Each row was made from one path, in order. Every step used is in the known rows, and no mark comes twice. Write each row's path.
Known rows:
R-D-P-M-W-E: [-0.700, 1.843, 0.403, 1.543, -1.837, -0.238, 2.641, -1.509, -2.517, 0.366, 3.829, 1.358, -0.117, 1.273, -0.804]
P-E-G-Q-W: [-2.380, -0.974, -2.413, -5.797, -0.984, 3.520, -0.084, 4.039, 2.019, 0.462, -0.802, -1.757, 1.200, 0.331, 1.995]
G-Q-W: [-1.610, -1.720, -0.921, -1.520, -3.275, 2.499, 3.149, -0.010, 0.744, 0.293, -0.260, -0.855, -0.019, 0.578, 0.447]
G-Q: [-1.824, 1.854, -3.270, 0.471, -4.997, 1.787, 3.429, 0.332, 0.554, 2.022, -0.283, 0.384, -2.920, 0.821, -0.055]
R-D-P-E: [-2.677, -1.693, 0.934, -0.517, 0.148, -0.393, 4.573, -1.855, -2.833, -1.320, 2.499, 2.589, -1.791, 3.378, 2.499]
E-G-Q-W-X-R-D-P-M: [1.833, -1.188, -2.096, 2.360, -1.072, -2.400, -5.781, -0.192, 0.918, 0.395, -1.145, 0.634, 0.697, -3.078, -1.715]
R-D-P-E-G-Q-W: [-1.729, -5.206, 1.036, -0.982, -0.066, 0.036, 1.130, 0.679, -0.720, -1.122, 2.036, 1.202, 1.321, 2.613, 1.226]
E-G-Q-W-X-R-D-P: [2.171, -3.688, 0.413, 2.867, 1.180, -2.083, -3.143, -1.045, 0.621, -0.631, -0.781, 0.109, 1.316, -1.223, -1.231]
D-P-M: [-3.588, 1.790, -5.018, -0.836, -6.149, 2.081, 4.024, -5.007, -2.665, -1.065, 2.189, 1.994, -2.971, -0.481, 0.210]
Q-W: [-1.026, -1.964, -2.128, -4.405, -0.499, 2.663, 3.660, -3.286, -0.116, -2.284, 1.403, -1.743, 0.950, 0.374, 1.654]
M-W-X-R-D: [2.973, 4.813, 1.600, 2.483, 5.830, -3.819, -0.114, -0.770, -1.032, -0.152, -1.025, -0.504, -1.380, -0.764, -1.326]
D-P-E-G-Q-W-X-R: [-1.977, -1.638, 2.627, -1.965, 1.553, 1.775, -0.370, 0.130, 0.122, -1.213, -2.292, -0.377, 0.487, -0.799, 0.627]
M-W-E-G-Q: [0.360, 3.382, -1.508, -0.453, -1.209, 3.711, 2.004, 3.250, 1.150, 2.205, 1.071, -2.961, 1.825, 0.867, -1.752]
P-D: [-2.457, 2.403, -3.391, 1.011, -6.009, 0.061, 2.194, -0.415, -2.161, -0.772, 3.203, 2.476, -1.821, 4.835, 1.566]
G-Q-W-X-R-D: [2.034, -0.547, 2.269, 2.090, 1.328, -2.717, -2.267, 0.915, 1.505, 1.506, -2.789, 0.036, -0.343, -1.305, -0.052]
G-Q-W-X: [-2.373, 0.968, -2.429, -0.937, -0.794, 0.432, 1.451, 0.600, 0.917, 1.942, -2.893, -1.718, -0.754, -0.580, 0.699]

Write each row's path:
[-1.364, 3.561, -3.092, 2.775, 0.443, -3.934, 1.387, -2.929, -3.639, 0.192, 1.145, 1.648, -2.094, 0.128, -0.999]	R-D-P-M-W-X
[-0.675, -1.821, 5.808, 0.888, 2.130, -1.335, -0.186, 0.979, -0.011, 0.436, -3.102, 1.085, -0.242, 0.215, 0.799]	G-Q-W-X-R-D-P-E
[2.175, -5.418, 5.691, 0.543, 1.035, -0.010, -1.777, 0.063, 0.207, -2.121, 0.815, 1.801, 1.272, 0.428, -0.172]	X-R-D-P-E-G-Q-W
[0.365, 0.840, 1.336, 0.072, 0.171, 0.196, -0.771, -0.045, 1.668, 1.193, -3.730, -1.194, -0.626, -2.037, -0.104]	G-Q-W-X-R
[0.757, -2.736, 2.626, -1.998, 5.690, -1.452, -2.553, -1.151, 0.024, -2.453, -1.186, -0.531, 1.971, -0.825, 1.599]	Q-W-X-R-D-P-E-G
[-0.047, 3.627, 5.396, 1.118, 6.678, -2.513, 1.808, -0.629, -2.533, -1.293, -1.041, 0.822, -1.317, 0.846, -0.592]	M-W-X-R-D-P-E
[-0.208, 1.846, -3.795, -0.869, -4.543, 4.138, 0.115, 3.131, 3.070, 3.658, 0.779, -2.187, 0.630, 0.012, 0.531]	W-E-G-Q
[1.183, -0.129, 0.915, -2.041, 3.384, -1.452, -5.179, 4.951, 2.585, 1.457, -3.287, -0.848, 0.874, -1.142, 1.538]	P-E-G-Q-W-X-R-D
[3.526, -1.451, -1.554, 1.670, 1.722, -2.500, -5.444, 1.408, 2.373, 0.940, -1.594, -1.148, 1.153, -2.106, -0.637]	E-G-Q-W-X-R-D
[0.985, 2.655, 2.626, 0.822, 7.011, -2.659, -0.834, 0.320, -1.804, -1.466, -0.749, -0.134, -0.050, 0.022, -1.152]	M-W-X-R-D-P-E-G
[2.574, 1.059, 3.455, 3.026, 0.106, -1.951, -0.018, -3.757, -2.455, -2.430, 2.448, 2.948, -1.271, -0.678, -2.468]	X-R-D-P-M-W
[0.337, -1.872, -2.291, -5.339, -0.531, 4.732, 0.238, -0.330, 2.119, -0.499, 2.077, -4.029, 4.065, -0.311, 1.792]	Q-W-E-G
[3.880, 0.756, 3.883, 4.055, -2.056, -0.171, -3.032, 0.944, 0.277, 0.620, 1.864, 1.462, 0.830, -1.198, -3.463]	X-R-D-P-M-W-E-G-Q
[-0.303, 0.730, -6.861, -0.160, -4.115, 1.849, 0.189, 0.894, 1.500, 1.527, 0.617, -0.826, -1.255, -0.276, -0.522]	E-G-Q
